Each row comes from the steps of one path. Every step used is in the known rows, and no mark comes twice. Write the path behind each row, first mark first.
Known rows:
neduf-rizut-gize-gikud-ketum: 13 -19 -10 2 5 -3 -38 -13 -5 -43 24 -6 -1 -9 -26 2 4 8 56 0 28 -7 5 5 17
 -38
roboga-seben-neduf-gikud-simap: 1 -23 -19 30 42 22 -23 -20 -26 -51 -12 -5 15 -2 -11 4 12 1 19 -7 14 -11
 8 39 -3 -40
neduf-rizut-gize-seben-roboga: -7 31 -13 7 -37 -2 -32 -17 -8 2 17 -11 12 -15 -7 -2 4 20 25 11 6 -16 -11
 6 3 -38
seben-roboga-rizut-gize-gikud-simap: 10 -29 -11 16 2 -10 -32 -16 -4 -44 22 -15 8 -12 -19 1 0 1 34 17 13 3 6 1
 -10 -42
gikud-roboga-seben-neduf: -11 -25 -16 30 6 0 -9 -33 -18 -37 0 -14 7 -2 -18 -1 6 4 16 -8 31 -8 -1 5
 -16 -37
seben-roboga: -12 -24 -13 29 -8 -6 -6 -22 -21 -4 8 -10 13 -7 -10 -5 3 24 15 -3 13 -3
 -11 -23 -2 -42
roboga-seben-neduf-rizut-gize-gikud: 2 16 -13 4 -6 16 -32 -26 -8 -45 9 -5 6 -11 -17 2 3 0 29 2 -6 -10 13 13 4
 -44
gikud-neduf-rizut-gize-seben-roboga: -6 47 -15 12 -11 2 -39 -17 1 -12 18 -11 8 -8 -17 3 2 17 33 13 7 -21 -5
 10 -3 -33
neduf-gikud-ketum: 9 -38 -13 22 23 0 -13 -11 -22 -39 4 1 6 -6 -15 -1 10 12 45 -6 29 -3 2 12
 21 -37
gize-gikud-neduf-rizut: 1 3 -14 18 30 11 -35 -10 2 -31 16 -5 3 -11 -38 2 3 14 31 1 21 -22 2 2 -8
 -38
gafi-rizut: -16 -49 -11 32 18 -3 8 -24 -29 -1 10 -15 7 -4 -16 -8 3 7 40 6 5 -6 -10
 -45 3 -45
roboga-seben-neduf-rizut: -8 7 -18 20 -4 12 -7 -31 -14 -21 -7 -9 10 -1 -18 -2 7 13 9 -15 -6 -13 6
 0 -3 -41
gafi-rizut-neduf-gikud: -9 -26 -14 20 29 6 -1 -17 -36 1 0 -5 11 -3 -11 -3 1 3 43 28 -13 -4 1 -16
 22 -42
neduf-gikud-simap: 2 -48 -15 35 38 14 -23 -9 -31 -37 2 -5 10 -8 -19 -2 12 11 32 4 28 -12 -2
 28 3 -38
roboga-seben-neduf: -11 -17 -14 28 6 12 -5 -31 -23 -35 -5 -7 10 0 -7 -3 7 6 15 -12 6 -5 4 1
 -6 -43
roboga-seben: -10 -25 -10 25 -3 6 -6 -25 -23 -34 3 -11 6 -1 -16 -5 9 6 2 -8 3 -2 -2 7
 -8 -39
gafi-rizut-gize-gikud-ketum: 6 -52 -8 11 31 -12 -24 -17 -14 -37 26 -11 2 -7 -17 -1 2 -6 79 10 27 1 -1
 -26 17 -43
rizut-neduf: -13 -27 -10 25 13 7 -4 -20 -33 -12 5 -6 7 2 -16 -4 0 10 22 12 6 -6 0 -8
 12 -37
neduf-rizut-gize-gikud-simap: 8 -29 -13 13 19 10 -46 -11 -15 -37 20 -12 3 -12 -33 2 5 6 44 11 25 -17 4
 20 0 -39
gize-rizut-neduf-gikud-ketum: 11 -6 -12 3 34 -6 -11 -3 -27 -19 8 3 11 -6 -10 2 4 10 44 22 19 -7 0 24
 45 -36
rizut-neduf-gikud-gize-seben-roboga: -3 32 -17 13 12 1 -28 -11 -8 5 9 1 30 -13 -9 3 1 20 39 29 -1 -13 -5 37
 14 -34
neduf-gikud: -2 -29 -12 29 8 13 -10 -13 -30 -27 2 0 10 -12 -15 -5 9 15 27 8 10 -8 -3
 13 11 -41
gafi-rizut-neduf-gikud-simap: -4 -48 -17 26 57 7 -12 -12 -36 -9 0 -10 12 0 -19 1 3 -1 44 23 1 -9 1 0
 12 -38
gize-seben-roboga-rizut: -2 5 -11 21 -23 -12 -2 -16 -2 -1 9 -12 15 -12 -5 -4 5 18 8 6 9 -3 -11 1
 -17 -42
neduf-gikud-gize: 0 -23 -12 31 14 7 -20 -17 -16 -21 9 -2 18 -9 -23 -7 4 17 40 20 9 -13 4
 17 20 -37
ketum-gikud-gize: -3 -29 -14 35 13 0 -6 -29 -16 -25 16 -8 10 -12 -19 -6 5 23 28 8 11 -16
 11 -2 9 -41
ketum-gikud-gize-seben-roboga-rizut: 4 18 -16 25 -12 -19 -5 -26 12 -6 18 -12 19 -19 -7 -2 4 24 16 12 -3 -12 4
 6 -11 -41
rizut-gize-gikud: 0 -33 -5 16 3 9 -32 -16 -20 -46 21 -5 5 -14 -17 -4 2 3 47 17 24 -4 1 9 8
 -44
seben-roboga-rizut-gize: -3 -16 -8 18 -42 -12 -4 -28 -14 -19 14 -13 7 -6 -10 -8 -2 11 18 20 -16 6
 4 -29 8 -41
ketum-gikud-gize-seben-neduf: -4 4 -17 34 26 9 -14 -30 -7 -20 9 -3 20 -14 -2 1 6 22 39 7 30 -27 6 18 2
 -46
rizut-neduf-gikud: -3 -15 -11 20 14 13 -12 -13 -34 -17 -2 2 11 -5 -13 -2 3 9 26 20 -5 -6 4
 17 19 -38
gize-rizut-neduf: -8 -10 -9 13 14 -1 -1 -15 -33 -1 11 -6 10 -4 -13 -6 -1 13 27 27 13 -11
 -7 -5 27 -41
gikud-roboga-rizut: -2 -45 -10 33 -13 -15 5 -26 -14 -23 11 -19 1 -7 -32 -7 2 7 15 11 28 -5
 -1 -12 -14 -34

Write each row's path:
-1 4 -10 7 18 6 -8 -6 -34 -9 4 2 14 -12 -10 -4 2 13 29 35 0 -11 -3 20 37
 -41 -> gize-rizut-neduf-gikud
0 35 -14 17 0 13 -31 -23 -5 -38 18 -7 -2 -12 -16 2 7 12 27 11 14 -29 11
 29 1 -36 -> ketum-gikud-neduf-rizut-gize-seben
-1 -8 -8 25 -15 -3 -16 -30 -8 -34 12 -16 9 -9 -11 -3 1 -4 41 27 44 -11 4
 17 -7 -37 -> gikud-roboga-rizut-gize-seben-neduf
-17 -35 -11 24 24 -2 8 -24 -33 5 8 -13 7 2 -15 -5 -3 3 40 19 -6 -4 -4
 -41 12 -42 -> gafi-rizut-neduf
5 -11 -14 26 37 27 -41 -12 -27 -43 2 -2 17 -11 0 4 11 1 52 21 45 -20 4
 59 9 -41 -> rizut-gize-seben-neduf-gikud-simap
-11 -34 -12 27 -7 -7 -8 -27 -18 -38 9 -17 1 -4 -26 -3 8 2 10 -5 29 -5 -7
 12 -19 -32 -> gikud-roboga-seben
1 6 -16 14 -14 -6 1 -16 -16 -4 -2 -1 15 -8 -10 -2 -2 14 7 24 -33 5 8 0
 13 -39 -> seben-roboga-rizut-neduf-gikud
-6 17 -16 22 4 14 -16 -19 -13 3 1 -4 14 -10 -11 -1 7 20 27 -3 27 -27 -6
 12 -4 -43 -> gize-seben-neduf-rizut
-7 -21 -15 23 34 0 -9 -20 -22 5 7 -7 20 -3 -21 -4 -4 7 58 39 -20 -11 5
 -10 31 -37 -> gafi-rizut-neduf-gikud-gize
-5 -14 -9 17 -26 6 -17 -25 -23 -17 13 -10 2 -7 -22 -9 3 13 28 15 3 -13 3
 -14 17 -37 -> neduf-rizut-gize
8 18 -10 18 12 7 -14 -15 -5 -10 6 -2 22 -9 -18 -2 0 1 30 42 -7 -12 8 42
 12 -33 -> roboga-rizut-neduf-gikud-gize-seben
6 -8 -8 20 -24 -10 -8 -30 -7 -41 22 -17 -2 -21 -13 -2 6 2 21 21 31 -12 7
 24 -12 -38 -> ketum-gikud-roboga-rizut-gize-seben
0 -12 -12 22 15 -9 -4 -23 -14 -14 22 -7 14 -17 -15 -7 3 27 34 20 16 -21
 3 0 27 -44 -> ketum-gikud-gize-rizut
-7 -20 -20 29 7 -1 -3 -38 -16 -51 2 -12 3 -10 -12 3 9 10 4 -17 20 -11 11
 8 -15 -41 -> ketum-gikud-roboga-seben-neduf
-2 11 -15 21 -4 10 -21 -29 -12 -41 18 -9 -6 -7 -25 -1 3 15 24 11 -2 -22
 20 -4 11 -36 -> ketum-gikud-neduf-rizut-gize
-7 -15 -14 38 29 9 -8 -25 -17 -44 9 -5 -2 -5 -18 -1 6 16 16 -4 16 -17 10
 -1 -4 -40 -> ketum-gikud-neduf
-9 -2 -16 29 13 9 -19 -19 -9 -16 8 -10 2 -1 -36 -3 3 17 21 2 9 -21 2 -10
 -3 -34 -> gikud-neduf-rizut
8 -28 -14 26 28 7 -9 -12 -25 -28 -4 -6 9 -1 -22 0 3 0 20 23 -4 -4 14 30
 8 -35 -> roboga-rizut-neduf-gikud-simap
12 -12 -15 5 17 3 -39 -20 -3 -39 16 -2 5 -7 -20 3 2 8 66 0 32 -13 12 -1
 21 -43 -> seben-neduf-rizut-gize-gikud-ketum
-3 22 -13 18 -6 -14 -8 -22 4 14 14 -12 23 -6 -16 -2 -5 13 21 29 -8 -8 1
 9 0 -36 -> gikud-gize-seben-roboga-rizut-neduf
-3 -2 -12 19 19 17 -21 -20 -26 -16 2 -5 17 -14 7 -2 5 -1 69 30 13 -13 -3
 6 21 -48 -> gafi-rizut-gize-seben-neduf-gikud
-4 -22 -10 28 42 10 -32 -12 -9 -45 16 -4 5 -8 -32 2 3 7 38 3 32 -12 0 11
 -12 -40 -> gize-gikud-neduf
-7 -8 -13 18 -19 -13 7 -25 -13 3 4 -10 12 0 -14 -4 -5 15 6 16 -26 5 5
 -26 -1 -39 -> seben-roboga-rizut-neduf
-3 -4 -16 24 9 21 -11 -23 -25 -41 -12 1 15 -7 -4 -1 10 6 15 -3 -3 -5 8
 23 4 -44 -> roboga-seben-neduf-gikud
4 -5 -12 0 -19 -4 -35 -22 -3 -49 21 -15 -2 -16 -33 1 4 -1 28 7 16 -8 4
 22 -11 -33 -> neduf-rizut-gize-gikud-roboga-seben
-12 -44 -6 25 -2 -1 -3 -29 -32 -15 17 -16 2 -3 -11 -10 -1 2 52 22 2 -4
 -3 -44 16 -44 -> gafi-rizut-gize
-6 0 -16 12 -26 2 -23 -36 -13 -37 6 -17 2 -3 -22 -2 2 1 21 5 9 -14 9 5
 -1 -33 -> gikud-roboga-seben-neduf-rizut-gize
-3 -21 -8 24 12 -9 -10 -17 -16 -3 21 -11 18 -9 -23 -10 0 22 43 27 23 -18
 -7 -5 29 -39 -> gikud-gize-rizut
-5 7 -19 27 13 8 -11 -24 -8 -26 10 -7 -4 -7 -29 1 6 22 14 -6 2 -25 11 -2
 -3 -37 -> ketum-gikud-neduf-rizut
-1 -53 -17 39 34 5 -7 -20 -27 -38 9 -12 3 -9 -16 0 12 17 20 -10 28 -15 5
 6 -7 -42 -> ketum-gikud-simap
7 -26 -14 14 31 2 -15 -10 -27 -29 2 2 8 0 -15 3 5 6 41 8 11 -1 6 19 27
 -33 -> rizut-neduf-gikud-ketum
-5 -44 -5 16 15 2 -21 -21 -21 -29 24 -12 5 -13 -15 -5 0 -5 62 23 10 -2
 -3 -29 11 -48 -> gafi-rizut-gize-gikud
-13 -3 -10 16 -9 -8 -16 -22 -17 5 20 -16 14 -11 3 -4 2 8 48 19 11 -5 -17
 -27 2 -45 -> gafi-rizut-gize-seben-roboga
-4 -27 -14 20 16 1 -16 -15 -30 -22 5 -4 7 -8 -24 0 2 7 28 23 25 -10 2 25
 9 -31 -> rizut-neduf-gikud-roboga
6 -34 -11 28 -10 -7 -3 -20 -13 -34 6 -10 4 -14 -26 -6 5 6 21 17 13 -4 3
 11 -4 -35 -> neduf-gikud-roboga-rizut
-11 -19 -5 21 3 3 -12 -23 -25 -10 18 -15 6 -8 -3 -6 4 -2 55 23 21 -9 -11
 -12 8 -44 -> gafi-rizut-gize-seben
-1 1 -6 24 -14 11 -9 -28 -14 -27 6 -8 11 -7 0 -6 2 -1 33 22 14 -8 6 11 4
 -45 -> roboga-rizut-gize-seben-neduf
3 -10 -10 18 -2 7 3 -19 -23 -16 -3 -1 9 -4 -16 -4 0 4 15 27 -24 1 12 12
 17 -38 -> roboga-rizut-neduf-gikud
-9 -9 -13 32 19 17 -12 -19 -20 -12 1 -3 18 -9 0 -2 8 13 29 0 39 -18 -8
 14 -6 -46 -> gize-seben-neduf
17 -19 -10 6 -9 -23 -25 -16 5 -46 26 -9 5 -10 -13 1 -1 3 48 9 11 10 8
 -15 9 -41 -> seben-roboga-rizut-gize-gikud-ketum
1 -35 -17 13 45 -7 -2 -13 -28 -10 2 -4 8 3 -12 1 2 0 58 14 1 0 1 -12 29
 -38 -> gafi-rizut-neduf-gikud-ketum
-4 -16 -12 27 -24 -16 8 -24 -9 -7 8 -12 11 -9 -14 -7 1 21 4 4 -13 4 -3
 -34 -8 -42 -> seben-roboga-rizut
-2 2 -13 15 21 -7 -2 -23 -18 -5 18 -6 15 -11 -15 -4 -3 22 30 33 1 -20 11
 4 36 -40 -> ketum-gikud-gize-rizut-neduf
